Each row was made from one small tree. The marks that hang from a mark follow it in brackets, in the order of their numbers. Every link used is in the known rows. Write each row's tree.
Known rows:
J_630{J_631{J_118} J_724{J_564} J_788{J_69}}: [ 18.4  -6.6  -7.4  17.3   4.0  20.7  -2.0  49.2  -7.4  -8.3   5.2  -0.7
 -12.2 -18.9  -0.6 -13.1  21.6  12.9   1.7  -3.5 -31.0   3.5 -50.8  -5.8
 -21.9  24.8  -2.7  25.8  13.4  19.1  -0.3]
J_788{J_69 J_822}: [  3.9   8.6 -10.0  -9.9   7.3  -3.4  22.1  35.1  -2.3  -7.9   0.5  -3.5
  -9.7 -23.4  -1.5  -0.2   4.4  -1.2 -17.2   0.5   4.9   4.1 -29.2  -7.9
 -41.3   5.3  -8.1  19.1 -29.5  23.7  12.3]
J_564{J_630{J_631 J_724 J_788{J_69 J_822}}}: [ -1.1   7.2  26.2  34.7  16.5  14.9  12.1  85.4 -11.4 -11.7  -5.1  -1.8
  -6.3 -13.7   6.4 -16.3  18.7  14.3  10.9   8.1 -33.9  25.8 -56.5  -7.9
 -45.0  20.9   0.1  18.6 -21.3  24.6  -7.1]
J_564{J_630{J_788{J_69}}}: [-13.1   7.9  23.3  -2.1  19.6   0.1  10.5  34.6 -12.8  -1.1  -3.8  19.6
  -0.5 -25.8   1.7  -3.3  23.3   2.5   8.0   7.3 -15.4  28.6 -30.0  -5.1
 -11.3   0.1   5.3  17.2  -5.2  27.9   2.6]
J_630{J_631{J_118} J_724{J_564} J_788{J_69 J_822}}: [ 22.5   0.7 -15.2  16.9   5.4  14.3   6.4  61.5  -8.1  -8.8   4.7 -10.1
 -16.0 -30.0  -0.7 -16.0  14.8  11.5  -7.4  -1.2 -31.7   5.2 -57.8  -7.8
 -48.1  30.2  -9.0  32.0  -5.9  23.8   6.8]
J_69{J_788{J_630{J_724{J_564 J_631}}} J_822}: [ 20.1  12.9   3.8  48.8 -14.8   7.3  -0.5  47.1   6.3 -12.0  10.3 -69.5
 -16.2 -16.8  -7.6 -26.1   1.1  -8.4   7.0   9.2 -22.5 -21.1 -19.8 -10.1
 -17.3  24.0  -8.6  20.0 -24.0  11.6  34.0]
J_724{J_564}: [  0.1  -0.5  -0.2  12.2  -7.6   0.4  -9.0   4.0  -0.2  -2.7   1.1 -21.1
  -2.7  -6.2  -6.3  -7.2  22.9   0.4  -3.3   0.3 -10.4  -8.9  -1.3   2.5
  -0.6   0.6   5.5   4.4   0.8   5.2   6.9]
J_69{J_788{J_630{J_724{J_564}}} J_822}: [  4.6  12.1  -1.1  38.6  -8.0   3.5  -1.5  54.3  -3.9  -7.0   6.1 -54.7
 -21.1  -9.3  -9.1 -24.2   6.9 -11.4  -7.5   4.0 -15.8 -20.9 -19.4 -12.9
 -20.2  14.9 -11.3   4.5 -21.1  15.0  33.6]
J_69{J_788{J_630{J_631{J_118}} J_822}}: [ 34.4   6.1 -11.2  -3.0  -3.0  -0.9  17.4  24.6   3.5   8.8   9.9 -19.8
 -18.4  -9.2  -2.2 -15.9 -13.5  -0.2 -32.0  -6.1 -11.7   0.2 -37.0 -20.3
 -19.3  21.3 -28.3  16.2 -26.3  -0.2  21.1]
J_69{J_788{J_630 J_822}}: [ 11.1  14.3  -5.1  -7.9  -1.9 -10.7  15.6  16.7  -2.4   2.8   2.4 -26.6
 -14.2 -14.3  -0.8  -6.9  -5.6  -8.6 -24.8   3.7  -1.3  -2.1 -21.8 -15.5
 -21.9   6.9 -20.6  13.3 -38.3   7.8  30.1]
J_631{J_118 J_630{J_724 J_788{J_69 J_822}}}: [ 10.8   3.6 -29.7   0.1  15.5   6.5  16.4  36.9 -10.5 -14.4  14.7  32.1
 -25.9 -45.1   6.7 -14.0  -8.1   6.4   2.6  -2.7 -13.9   6.4 -25.0  -0.7
 -47.5  26.6  -9.2  18.2  -4.2  44.3   6.2]
J_69{J_788}: [  2.1   4.7  -1.7   3.4  -3.0  -2.2   6.6  18.1   4.5  -4.7   2.4  -8.6
  -8.8 -17.0  -2.5  -3.8  -2.6 -14.4  -5.0  -1.6  -2.1  -4.5 -12.5  -5.8
   0.8   2.1  -6.1   5.8 -10.8  -0.9  14.9]
J_69{J_788{J_630{J_724}} J_822}: [  4.6  12.8  -0.6  25.9  -0.7   3.9   8.4  47.5  -4.2  -5.9   4.6 -33.6
 -18.4  -0.8  -3.0 -16.2 -15.4 -11.6  -4.3   4.3  -7.9 -12.5 -16.6 -15.1
 -18.9  14.4 -16.1   0.5 -21.4   7.9  26.2]
J_630{J_631{J_118} J_724{J_564} J_788{J_822}}: [ 24.2  -2.3 -11.8  27.0  -0.5  12.0  -8.4  37.5  -6.8  -1.4   3.8 -14.7
 -10.2 -21.6   0.8 -19.5   2.1   9.8  -0.2  -0.2 -36.3   1.3 -35.5  -2.8
 -32.7  29.5  -6.5  20.2   4.4   5.0   1.9]
J_69{J_788{J_630{J_631 J_724{J_564}}} J_822}: [ 12.6   7.6   8.6  55.2 -10.9  14.9  -7.1  70.0   0.9  -8.0   7.3 -63.2
 -16.7   5.5  -7.6 -22.2  12.8  -5.8  -7.8   2.5 -25.5 -15.5 -35.2 -15.5
 -19.4  24.5 -13.9   3.4 -21.5   3.8  24.0]
J_69{J_788{J_630{J_631}} J_822}: [ 15.2  11.6  15.8  19.6   0.6   6.6   1.2  42.6   2.4   4.5   7.8 -40.9
  -7.6  -1.4  -4.3  -6.4  -7.7 -13.5 -18.0   1.6  -8.0   1.4 -29.2 -20.2
 -10.7  17.4 -22.1   3.7 -29.3  -2.6  23.8]
J_631{J_118 J_630{J_724{J_564} J_788{J_69 J_822}}}: [ 11.9   2.1 -31.1  12.6   7.7   6.3   8.3  43.6 -10.2 -15.9  15.7  10.0
 -27.8 -51.7   0.4 -21.7  16.2   5.8  -0.7  -2.9 -22.0  -3.6 -26.4   1.3
 -48.0  27.4  -3.8  22.3  -2.9  50.7  12.3]
J_630{J_631 J_788}: [  7.2  -0.7  20.1   2.1   9.4  10.5 -14.9   6.8  -5.3   4.9  -1.0  -0.3
  12.2  -8.0   6.7   8.8   3.5   2.0   5.9   5.9 -15.9  20.3 -23.9  -2.3
  -2.1  13.9  -3.4  10.6   5.6  -9.6  -6.0]

Which tree is each row?
[  2.6  11.7  -1.4 -21.9  18.1  -3.6  12.8  24.6 -12.8  -2.4  -1.7   5.5
  -2.8 -40.1   3.5   8.7   3.0  -4.5 -10.6   7.6  -4.1  19.1 -38.1  -7.4
 -41.8   9.6  -8.8  29.5 -22.1  24.2  15.8] : J_630{J_788{J_69 J_822}}
[ 31.4   5.7 -16.9  23.7  -6.3  10.1  14.4  44.3   2.0 -10.0  14.8 -38.7
 -23.0 -15.9  -8.2 -28.9   2.2  10.1  -1.4   1.8 -17.2 -17.4 -28.0 -12.4
 -30.8  26.0 -10.1  28.9  -9.6  35.1  24.6] : J_788{J_69{J_822} J_630{J_724{J_564 J_631{J_118}}}}
[ 13.4   1.3   6.1  33.9  10.8  10.3   6.5  53.1  -8.3   1.6   0.3  10.7
 -10.2 -11.1   4.6 -28.3  -6.8  15.0  10.8   2.1 -40.0  19.8 -33.6  -5.0
 -27.2  24.2  -2.4   8.9  -1.0   7.2 -12.5] : J_564{J_630{J_631{J_118} J_724 J_788{J_822}}}
[ 35.6   5.1 -25.6  12.2  -9.9   4.7  22.3  34.2   1.4 -11.4  10.7 -31.8
 -24.8 -16.4  -2.8 -28.3   8.3  19.7  -9.4   1.5 -19.2 -14.4 -38.0 -10.0
 -41.3  24.9 -11.1  40.3 -18.2  36.2  21.8] : J_788{J_69 J_630{J_724{J_564 J_631{J_118}}} J_822}
[  4.7   5.1  14.6  27.2  17.0  21.3  -1.5  73.4  -9.7 -11.2   2.3 -10.7
  -2.2 -15.9   2.8   0.0  -1.5  -0.8   9.3   6.8 -17.9  14.7 -48.1  -9.8
 -39.6  26.9  -8.0  15.3  -8.1  15.5   1.6] : J_630{J_631 J_724 J_788{J_69{J_822}}}
[ 20.0   6.2  -0.2  27.9   5.0   2.8  12.1  30.4  -3.2  -3.3   3.4   5.3
 -10.2 -33.7   4.7 -31.5 -18.8  12.2  25.7   8.4 -37.6  14.1 -17.1  -0.1
 -23.6  23.3   2.4  26.0  -1.7  17.9  -1.7] : J_564{J_630{J_724{J_631{J_118}} J_788{J_822}}}
[ 31.2   3.1 -12.0 -18.0   4.9   3.6  24.8  31.9  -2.3   5.3   8.4  -5.6
 -15.9   0.3   0.4  -9.4   1.6  14.6 -35.4  -5.6  -4.2   8.0 -48.0 -19.3
 -34.3  18.8 -24.9  22.1 -25.1  21.1  11.1] : J_788{J_69 J_630{J_631{J_118}} J_822}
[ 19.2   0.1  -8.7  29.1   8.8  20.3  -2.5  72.2  -7.7  -8.0   9.3 -16.1
 -13.8 -29.2  -5.2 -15.8   6.8   1.0  -0.1  -1.3 -29.0   2.8 -50.0 -10.2
 -37.7  30.3  -8.4  22.7   4.6  21.7  10.5] : J_630{J_631{J_118} J_724{J_564} J_788{J_69{J_822}}}
[ 10.0  -1.0 -18.4 -22.1  16.5   2.6   8.7   1.8  -7.5  -3.6  16.7  41.6
 -15.2 -46.7   4.5  -2.4   4.4   0.5  -0.5  -4.9  -3.4  13.2 -13.5  -1.2
 -14.8  15.4  -6.0  15.3   9.0  38.9   5.3] : J_631{J_118 J_630{J_788{J_69}}}
[ -8.9   0.3  -2.3  24.5   5.7  13.1  -7.8  39.3 -10.4 -21.6  10.5   4.2
 -16.2 -34.1   3.0  -9.1  38.0   5.5  16.0   3.4 -21.0   0.3 -19.5   6.3
 -26.4  18.9   7.2  12.6   5.5  42.4   5.5] : J_631{J_630{J_724{J_564} J_788{J_69}}}
[ 11.6   6.3  16.0  27.2  15.8  10.2   1.2  67.5  -7.4   2.8   7.7 -11.3
  -9.5 -39.0 -10.0 -23.4  23.2  -0.9  -4.1   0.2 -33.9  18.5 -45.0 -12.7
 -24.2  19.2  -1.6  19.0  -4.7  31.6   8.3] : J_724{J_564{J_630{J_631{J_118} J_788{J_69{J_822}}}}}
[ 25.5   6.8 -14.4  -1.4  15.8   5.7   8.3  17.5   2.4  -8.4  25.1  10.8
 -12.4 -66.7   0.5  -9.6 -17.3  -8.4  10.2   2.5  -8.8  12.9 -11.1  -3.6
 -26.7  29.9  -9.2  26.8  -3.2  41.5  15.5] : J_724{J_631{J_118 J_630{J_788{J_69{J_822}}}}}
[ 29.1   4.5 -21.6  11.3   1.1   6.9  12.5  37.9  -2.7 -14.1   7.8 -15.6
 -16.2 -50.7  -0.9 -20.3   2.3   9.5   6.4   5.3 -27.0  -0.8 -41.9  -3.0
 -46.0  29.0  -4.1  50.1  -5.7  33.4  17.4] : J_630{J_724{J_564 J_631{J_118}} J_788{J_69 J_822}}
[ 20.3 -11.8 -13.5  38.7 -12.4  18.6  -7.2  39.2   4.0  -6.3   6.2 -15.8
 -13.5  13.1  -3.6 -24.3  11.4  15.2   2.2  -8.8 -29.0 -13.8 -20.4  -0.5
  -6.4  20.2   0.3   2.3  18.3  -2.1  -8.4] : J_630{J_631{J_118} J_724{J_564}}
[ 12.4   3.4   5.1  24.7  16.2  12.8  19.4  77.1  -9.8  -6.2   1.8  16.9
 -15.7 -22.5   3.9 -24.5   4.1  16.3   3.5   0.5 -35.9  23.1 -57.0 -10.3
 -42.7  25.3  -4.6  21.6 -10.2  26.7  -7.3] : J_564{J_630{J_631{J_118} J_724 J_788{J_69 J_822}}}
[ 26.1   0.9  -6.4  -7.9  10.5   2.6   1.2   9.4  -5.1  10.2   4.6   6.6
  -1.2 -27.3   4.3  -3.6 -17.5   2.6 -10.9  -0.7 -16.7  18.8 -29.6  -6.7
 -23.1  22.5 -14.6  18.8  -3.0  -2.2   2.7] : J_630{J_631{J_118} J_788{J_822}}
[ 18.7   1.3  -5.3  16.9  16.8  18.6   7.0  65.2  -7.9  -5.1   7.8   5.5
 -11.7 -24.0   1.2  -9.3 -15.6   1.4   3.0  -1.1 -19.8  11.0 -49.1 -12.3
 -37.4  30.8 -12.4  18.3   3.2  17.5   2.6] : J_630{J_631{J_118} J_724 J_788{J_69{J_822}}}
[ 10.3  -9.1   5.3  47.2  -2.1  15.6   5.7  54.6   2.9  -3.7   2.9   9.4
 -12.8  20.4   0.1 -32.3   1.2  20.8  14.5  -6.9 -33.5   4.2 -18.5  -3.1
  -0.2  15.2   4.7  -7.9  12.8   2.7 -23.0] : J_564{J_630{J_631{J_118} J_724}}
[ -2.4   1.4  38.7  21.4  12.1   9.3 -10.9  28.5  -6.7   6.9  -3.1   2.0
  10.4  -5.9   4.9  -7.0  17.1   7.1  15.1   7.0 -29.9  29.9 -22.3  -1.9
   4.4   9.0   5.7   5.2   2.4  -1.0 -12.5] : J_564{J_630{J_631 J_788}}
[ 12.1  -2.7  17.8  10.5  12.1   6.8  -3.4  20.8  -5.6  12.2   2.4  20.7
   0.9 -12.3   2.3 -16.1   2.7   9.3   8.8  -0.1 -30.8  26.5 -22.3  -4.8
   6.9  13.2   0.0   7.2  13.6   2.1 -13.0] : J_564{J_630{J_631{J_118} J_788}}
[  5.1   2.8  22.8  42.8 -10.6   2.5  -5.5  20.3   9.3  -6.5   3.2 -32.1
   0.4 -12.7  -6.8 -26.2  27.8   9.1  20.0   6.9 -28.7  -0.3  -1.3   4.3
   6.8   4.5  17.1  12.5  -4.2  12.8   1.0] : J_724{J_564{J_630} J_631}
[ -0.4  10.1  -5.3 -11.9  17.9  -0.8   9.2  23.4  -9.4 -10.2  10.6  17.0
 -10.9 -53.1   6.0   3.7   9.1  -4.6  -4.1   4.5  -3.2  17.1 -21.5  -0.8
 -42.1  16.4  -7.2  20.1 -21.5  41.6  12.1] : J_631{J_630{J_788{J_69 J_822}}}
[  6.4   0.1  18.5  -6.6  14.9  13.1  -1.7  30.6  -6.7  -1.6   0.0   4.8
   5.3 -16.2   5.0  12.8  16.5   3.4  -1.3   3.6 -11.2  23.9 -46.4  -7.2
 -16.8  14.9  -6.2  23.3  -1.9   8.7  -0.6] : J_630{J_631 J_788{J_69}}
[ 22.6  -0.1 -14.0   3.6  13.6  14.0  14.7  57.5  -8.4  -6.4   3.6  13.0
 -13.5 -23.5   5.8  -9.1  -7.2  11.3  -5.4  -0.9 -22.2  14.5 -57.3 -10.4
 -47.2  29.7 -14.6  28.0  -6.1  18.1  -0.3] : J_630{J_631{J_118} J_724 J_788{J_69 J_822}}
[ 10.3   2.6   7.0  21.3   0.1  13.5  -3.2  38.1  -3.2 -18.5   2.2 -21.2
  -4.1 -32.6   1.0  -7.4  23.2   9.2  24.1  11.3 -25.2   2.3 -36.7   2.0
 -22.7  20.1   8.0  40.8   2.0  24.5  10.8] : J_630{J_724{J_564 J_631} J_788{J_69}}
[ 19.6  10.5   8.6   8.2  -3.3   0.6   9.7  34.7   1.9   2.7   4.1 -34.5
  -9.7  -3.5   0.8  -5.7   0.6  -2.8 -25.9   1.7 -10.1   3.2 -36.9 -17.8
 -20.7  16.9 -23.1  12.7 -38.2  -1.6  20.2] : J_69{J_788{J_630{J_631} J_822}}
[  1.6  10.6  30.0  12.2  19.2   6.0  11.6  62.5  -9.3  -1.6  -2.9  -1.2
   0.5 -26.7   3.3  -7.1  23.2   6.5  -3.2   7.8 -24.9  34.4 -51.2 -10.2
 -36.8  14.7  -2.4  22.7 -27.9  22.6  -0.8] : J_564{J_630{J_631 J_788{J_69 J_822}}}
